In the rows, 128 means zero.
Known rows, with every step that occurs:
tekog/sigelu/pogur: [155 162  99 141 126 141 193 129  99 139 151 109 122  72 173 123 103  95
 157 148 141 118  68 138 152 141 151 129 182 146 154 109 166 153 115 159
 110 167]
pogur/nukez/makol: [144 129 105 134 153 146  69 171 144 149 143 167 111 137 115 140 156 117
 116 129 136 120 131 161 150 108 161 133 147 117 149 154 146 148 126 160
 110 147]
padad/pogur: [145 143 120 159 152 135 119 124 194 148  96 128 166 112 120 133  76 118
 141 129 111 128 135 108 111 143 149 135 153 154 132  60 113 106  92 152
 122 134]
tekog/sigelu/muvefo/keze/magab: [112  94 135 124 107 146 149 117 158 171 214  73 148 115 145 127 135 170
 157 104 140 133  99 101 144  91 139 110 122  89 124 148 200 222  97 137
 110 154]
pogur/sigelu/muvefo/keze: [ 97  82 121  86 153 144 173 116 144 148 126  80 129 134  87 100 121 181
 160 110  92 150 165  93 125 100 108 120 133 127 132 155 113 154  81 100
 113 125]
padad/pogur/sigelu/muvefo/keze/magab: [ 94  35 141 104 166 150 137 122 222 186 135  78 180 136  69 117 103 189
 147 136  95 170 183  47 120  95 129  94 120 160 121 135 118 164 116 101
 119 118]
nukez/pogur/padad/zorobuk/sigelu/tekog: [128  79 115 119 110 105 106  77  89 154 119  97 157 146 122 145 116 140
  99 151 112  59 118 119  54 148  83 163  71 125 147 153 135  86 185 113
 124  89]
penafe/nukez/pogur/padad/zorobuk/sigelu: [100  94 131 118 115 107  79 120  99 154 121 139 149 147 130 122 107 107
  72 117 117  38 159 185 125 125  68 195  56 145 124 180 135  98 172 101
 158  98]
muken/tekog/sigelu/penafe/nukez/makol: [177 194 139 145  34 115  87 117  73  87 123 152  81 122 171 126 165  71
 108 156 151  92 105 160 163  66 136 147  62 109 107 156  96 165 139 124
 146 167]
muvefo/keze: [125 139 136 136 148 158 122  92 149 152 152  89 172 122 132 112 131 167
 153  65 105 118 129 131 136 135 124 144 138 120 136 111 166 167  72 127
 104 137]
zorobuk/sigelu/muvefo: [ 93 113 109 100  86  99 153 144 108 130 134 148  82 133 110 123 145 156
 121  79 106 121 121 139 119  95 142 139 145 106 140 148 110 145  84 157
 121 135]
magab/keze/muvefo/sigelu/tekog: [104 102 174 133 109 122  98  52 138 109 115  96 122  63  86 154 145 171
 163 112 123 165  89  67  92 163  57 106  95  95  98 111 131 118  74  76
 119 139]
penafe/nukez: [122 125 147 130 133 128  94  73 138 125 126 166 132  89 145 111 136 118
 127  70  99 114 126 165 161 116 110 162 129 113 127 129 155 111  88 140
 166 146]
pogur/padad/zorobuk: [152 105 101 131 191 131 103  91 155 112 127 114 179 147 134 149  95 102
 140 131 146 138 156 105 100 153 106 168 106 147 104  79 139 134 145 101
 130 122]
muken/tekog/sigelu: [155 191 109 164  75 110 110  99 127  72 123 117  87 101 160 103 138  85
 149 177 150 115  84 141 147 114 128 167 140 136 141 100 123 164  99 124
  84 173]
zorobuk/padad/pogur/nukez/didez: [127 116 112 127 190 132  77 146 155  86 112 138 104 135  91 131  70 104
 104 191 126 117 154 110 151 123 218  97 182 143 140 109 156 123 160 169
 103  90]
padad/pogur/sigelu: [133  97 110 146 173 135 117 122 166 120  73 121 136 115  81 103  60 117
 139 186  93 140 165  83 120 144 130 136 155 180 125  90  85  97  96 108
 111 127]
magab/keze/muvefo/sigelu: [ 86 129 164 140 131 122  91 119 161  98 125 118 115  87  89 139 143 148
 149 118 140 163 113  95 134 162  60 121 109 118  82 104 114 141  54  62
 111 149]
tekog/sigelu/muvefo: [135 142  95 128  95 112 178 153 122 131 154 112  91 104 149 134 104 109
 161 148 147 121  85 120 119 106 138 120 155  91 132 116 152 154  84 156
 121 167]
didez/nukez/pogur: [117 178 166 125 106 107 114 162 160 152 129 134 143 152 144 116 196 132
 161 135  96  97  98 157 156 135  99  94 140  92 147  99 129 103 129 148
 124 108]
sigelu/penafe/nukez/pogur: [134 160 171 138  97 119 126 148 118 134 133 170 143 143 163 124 177 119
  91 125 107  99 118 174 111 119 128  98  74  91 121 148 126  55 162 148
 190 130]
zorobuk/sigelu: [108 132 115 134 104 117 105 108  89 108 135 151  95 120 118 101 135 135
 112  85 100 101 116 153 142 129 141 162 150 127 136 137 136 148  73 148
 107 132]
padad/pogur/nukez/makol: [153 131 103 151 163 153  65 193 186 181 105 147 146 139  97 155  98 107
 111 150 134 106 159 132 130 113 175 124 143 150 148 122 125 126 134 166
 106 134]
nukez/pogur/padad/zorobuk/sigelu/muvefo: [ 95  89  99  88 111  90 147 182 132 170 132 118 139 179 118 152 120 133
  96 150 136  80 145 139  72 111  83 148  77 128 134 162  99 108 180 116
 138 103]
penafe/sigelu/muvefo/keze/magab: [ 73 111 177 115 117 118 145 131 165 197 179 132 147 152 119 106 187 185
 163  43 145 183 135 104 129  93 136 112 107  82 113 162 130 192 126 134
 166 121]
sigelu/penafe: [158 174 134 147 122 132 138 128 113  85 145 153 137 147 150 133 158 127
 131 118 123 160 120 115  97 136 177  98 119 105 103  85 123 113 122 149
 143 135]
pogur/padad: [151 140 114 123 167 137 107 129 146 114 131 125 155 163 141 142  94 139
 109 153 157 149 134 141 143 146 112 151 125 133 120 110 129 130 114 142
 127 117]
muvefo/sigelu: [126 102 140 133 129 136 129 106 151  76 134 153 141 116 125 123 128 132
 151  61 125 165 126 102 116 138  96 156 158 113  92  94 127 150  62  90
 105 132]
makol/nukez: [147 169 117 160 112 158 152 119 123 131 133 134 102 106 167 116 143 118
 132 107 137 165 113 188 161 160 161 136 168 127 147 117 132 118  80 134
 124 167]
makol/nukez/didez: [139 133 132 167 102 149 147  89  99 105 121 100  72 108 175 133 116 118
  84 137 153 138 109 195 184 156 151 102 185  99 155 170 151 117  81 124
 156 148]
tekog/sigelu/pogur/nukez: [151 174  86 152 150 155 166 180  90 136 151 130 106  88 159 128 109  92
 140 158 157 120 105 147 155 137 194 118 194 156 170 140 200 146 155 176
  92 158]
makol/nukez/pogur/sigelu: [118 127 117 143 109 148 164 166 115 153 112 122  81 123 139  84 148 116
 106 207 119 137 123 186 148 161 116 119 151 149 164 177  88  69 121  95
 122 152]
keze/muvefo/sigelu: [115 120 155 135 122 123  88 150 166  92 131 138 129 137 104 140 115 152
 145  93 161 175 121  97 128 137  75 125 144  89  74  80  98 161  92  77
  89 134]
muken/tekog/sigelu/pogur: [157 191 106 138  93 117 172 116 127 108 118 117 106  76 176 108 144  87
 157 169 153 130  72 146 154 116 141 148 162 173 162 102 113 163 140 137
  95 182]
magab/keze: [105 153 129 143 161 126 121  66 157 128 131 120 113  65 123 116 164 124
 144 133  94 131 102 133 139 163 116 137 122 146 140 120 155 104  50 129
 142 163]
padad/zorobuk/sigelu: [109 102 101 146 127 113 105  62 105 106 133 142 114 108 113 109 137 100
 144  68  90  89 137 121 105 137 137 182 133 141 121 105 141 150 101  99
 110 136]

Rows:
[129 172 127 121 146 133 142 207  98 201 115 192  97 131 126 122 174  99
 135  99 173 154 127 163 155 108 179 123 152 140 162 187 100 138 184 174
 156 132] -> penafe/sigelu/pogur/nukez/makol
[156 108  98 103 200 141 169 112 158 147 124 112 195 124 153 156  97 106
 146 122 150 149 144 113 111 156 115 150 132 184 124  84 133 132 183 110
 138 131] -> sigelu/pogur/padad/zorobuk
[ 96  69 154  98 135 145 138 106 209 178 194  99 174 135 126 133 176 200
 155  57 113 169 125 103 131  93 127 102 123  93 126 137 172 195 105 134
 137 141] -> sigelu/muvefo/keze/magab
[ 96 165 148 148 141 111  81 108 161 137 123 109 103  87 101 139 154 139
 143 167 127 138  96 131 147 163  95 106 107 120 126 108 130 120  80 117
 128 168] -> magab/keze/muvefo
[135 108 113 130 174 118 116 143 176 154 130 114 187 160 141 146 113 103
 115 178 144 100 135 135  80 157  76 150  88 140 129 107 123  92 185  99
 136 118] -> nukez/pogur/padad/zorobuk
[139 152 168 143  99 123 108 172 123  59 141 150 129 174 113 161 141 153
 132 103 168 194 134  76  94 133 120  81 105  75  46  74  81 147 128  78
 106 122] -> keze/muvefo/sigelu/penafe
[111 152  99 121 133 144 143 172  79 136 134 170  96 113 121 118 152 129
 102  92 118 117 141 167 158 126 200 136 182 168 172 165 161 134 153 180
  98 129] -> zorobuk/sigelu/pogur/nukez
[129 117 126 130 167 142 147 129 120 123 120 134 103 105 143 147 126 122
  91 141 149 132 127 159 171 136 176  80 200 131 177 176 186 113 166 163
 148 126] -> sigelu/pogur/nukez/didez
[113  95 153 153  82 104  97  32  33  53 118 146  86 125 136 135 127 101
  70  70 104  63 165 140 123 111 149 129  85  95  93 183 157 119 146  94
 198  99] -> padad/zorobuk/sigelu/penafe/nukez/didez
[134 152 153 152 102 101 131  64  84 138 105 145 106 109 127 106 150 130
 168  83 128 155  96 104  82 142 130 137 124  83 133 123 114  95 119 157
 173 115] -> penafe/sigelu/tekog
[133 123 123 179 161 139  84 138 162 112  91 120 119 132 108 156  61 117
  81 176 146 103 164 128 141 139 179  89 175 131 156 139 170  93 138 159
 134 105] -> padad/pogur/nukez/didez
[135 135 104  92 133 135 157 151  79 141 131 131 136 144 137 135  94 150
  86 123 142 125 131 162 163 138 130 154 148 176 146 153 120 145 143 163
 117 108] -> zorobuk/sigelu/pogur/padad
[148 182 152 163  62 122 137 164  68 124 156 142 111 122 182 120 135  88
  99 171 131  62  88 169 120 119 133 108  73  91 116 158 160  85 158 150
 168 143] -> tekog/sigelu/penafe/nukez/pogur
[149 133 106 104 169 156 131 183 143 184 134 163 129 114 132 149 167 113
 123 119 140 136 120 165 160 109 171 115 169 149 173 162 142 142 162 172
 117 155] -> sigelu/pogur/nukez/makol
[159 136 111  95 176 146 172 146 145 144 129 123 169 134 158 150 101 139
 120 144 156 160 120 141 148 147 118 133 150 165 141 109 128 129 155 157
 136 124] -> sigelu/pogur/padad
[ 83  30 146  88 154 146 136 102 183 159 170  91 143 139  86 100 160 199
 154 116  95 181 160  79 141  95 115 105 124 123 118 170 143 184 108  92
 121 130] -> pogur/sigelu/muvefo/keze/magab
[138 126 129 130 113 126  93  99  41  77 132 154 135 172 136 142 109 110
  76  85 128  95 196 134 110 119 136 169  38 139  68 142 133 125 173 105
 165  89] -> pogur/padad/zorobuk/sigelu/penafe/nukez
[105  93 126 124 142 115 130 149 144 136 112 133 113 128 108  88 143 122
 122 209  95 116 118 137 119 141  89 123 134 135 151 151  97  76 126 104
 122 131] -> nukez/pogur/sigelu
[ 89 117 153  79 110  95 163 197 153 155 104 121 104 163 100 106 187 145
 165 180  87 134 132 118 137  99  85  72 132  98 145 146  77  90 142 121
 131  98] -> didez/nukez/pogur/sigelu/muvefo
[108 142 136 117 105 102  91 159 103 137 127 111 149 194 121 135 145 125
 125 137 117  59 153 143 141 136  80 140  85 134 124 125 125 131 181 110
 106  66] -> didez/nukez/pogur/padad/zorobuk/sigelu
[121 119 153 108 128 137 150 164 163 128 126 140 146 112 121 153 127 149
 157  83 167 190 108 104 134 138  87 104 165 126  98  85  91 158 129  90
  96 141] -> keze/muvefo/sigelu/pogur
[127 172 115 127  68 120 164 123 144 135 140  61 116 121 145 116 134 146
 162 120 148 111 108 122 134  76 118 142 117 115 144 131 124 205  96 124
  84 168] -> muken/tekog/sigelu/muvefo/keze
[121 135  99 144  93 140 136 165  80 158 129 107 119 167 155 131 118 110
  70 158 156  86 145 201 126 168 116 165  97 160 145 171 116 105 170  95
 121 118] -> makol/nukez/pogur/padad/zorobuk/sigelu
[149  99 129  87 164 156 186 150 140 112 132 134 186 133 144 154  89 146
 125  96 170 190 140 109 137 145  83 147 149 166 102 109 111 149 135 104
 117 109] -> muvefo/sigelu/pogur/padad
[147  74 149 127 109 135 133  40 130  86 123 127 153  89 122 135 129 153
 167  54 107 164 103  71  73 139  92 145 148  93 106 101 138 122  78  99
 120 123] -> muvefo/sigelu/tekog
[134 138 117 135 103 109 125 174  74 114 142 130 148 205 136 149 133 120
  73 167 142  83 155 134  61 142 131 131  46 134 102 140 102  97 211 109
 133  87] -> nukez/pogur/padad/zorobuk/sigelu/penafe
[143 132  86  98 194 144  57 203 176 147 124 166 130 148  79 133 108 102
 132 165 114 124 147 114 142  96 212 134 147 164 131  91 110 155 159 174
  75 123] -> zorobuk/padad/pogur/nukez/makol
[147  78 102 124 125 121  96  33  72 110 119  98 146 131 112 149  90 136
 122 106 111  99 139  92  74 146 111 181  89 133 121 125 152 123 148 114
 120  96] -> pogur/padad/zorobuk/sigelu/tekog
[136 181 159 110 125 116 107 197 150 149 129 116 166 199 146 140 147 145
 123 175 141 105 121 156 166 141  79 101 111 106 134 113 121 107 163 151
 123  79] -> didez/nukez/pogur/padad
[133 100 137 100 145 146 191 119 150 111 130 149 164  90 142 129 135 133
 162  54 129 182 113 108 127 140 107 141 186 151 117  97 118 150 101 103
 115 139] -> muvefo/sigelu/pogur
[139  88 163 153 129 130 111  83  93  72  64 126 105 131 103 125  53 110
  70 191 106 111 195 101 141 119 147  81 105 134 101 166 103  65 135 102
 196  89] -> padad/pogur/sigelu/penafe/nukez/didez
[116 191 131 140 158 132 162 195  97 165 116 194  97 120 134 105 166 101
 144  91 165 170 139 148 141 136 195 123 163 148 158 155 120 111 185 175
 151 117] -> penafe/sigelu/pogur/nukez
[125  94  96  93 198 129 108 130 160  91  97 132 119 123  62  80  71 105
 161 206  74 156 155  65 130 127 169 142 159 193 110  63  77 124 117 118
  76 109] -> zorobuk/padad/pogur/sigelu
[125 113 167 111 103 109 120  98 114 139  94 104 121 128 102 102 180 151
 175 181  61 109 103  98 121 133  84  79 127  98 154 133 118  68 146 120
 123  83] -> didez/nukez/pogur/sigelu/tekog
[138 126 176 144 102 121 110  66  80  65 122 147 102 127 160 140 127 120
  70 116 130 111 137 153 153 114 143  87 105  72 105 169 160  91 128 136
 213 114] -> sigelu/penafe/nukez/didez
[149 161 162 120 115 124 117 184 108 130 134 157 166 187 164 147 131 130
  57 170 151 107 143 174 116 123 104 108  42 110 107 157 119  56 195 146
 192  98] -> sigelu/penafe/nukez/pogur/padad
[135 169 126 141  79 119 129 128  55  70 148 163  95 157 125 120 158 136
  98  97 109 120 132 131 109 127 186 118 112 113 106 122 114 132 110 151
 125 116] -> zorobuk/sigelu/penafe
[ 97 156 138 118 105  88 175 165 130 158 119 172  92 139 124 115 158 127
 163  82 151 172 120 125 104 104 132 126 134  83 121 136  74 122 115 159
 175 130] -> penafe/sigelu/muvefo
[151  74 117 141 150 138 123  55 144 129  62  93 141  91  80 119  62 138
 153 181  76 142 142  52  77 145 130 123 137 160 140  93 104  70 110 122
 121 113] -> padad/pogur/sigelu/tekog
[124 142 108 128 103 141 185 137 115 165 170  56 130 117 143 128  95 152
 168  99 135 101 104 113 126 103 128 123 133  96 135 135 174 196  73 143
 100 154] -> tekog/sigelu/muvefo/keze
[176 159  83 128 136 119 158 105 130 108 113  88 148 111 175 140  99  64
 150 191 185 126 117 116 132 131 109 175 116 203 134  89 117 170 200  93
  96 156] -> muken/tekog/sigelu/pogur/padad/zorobuk
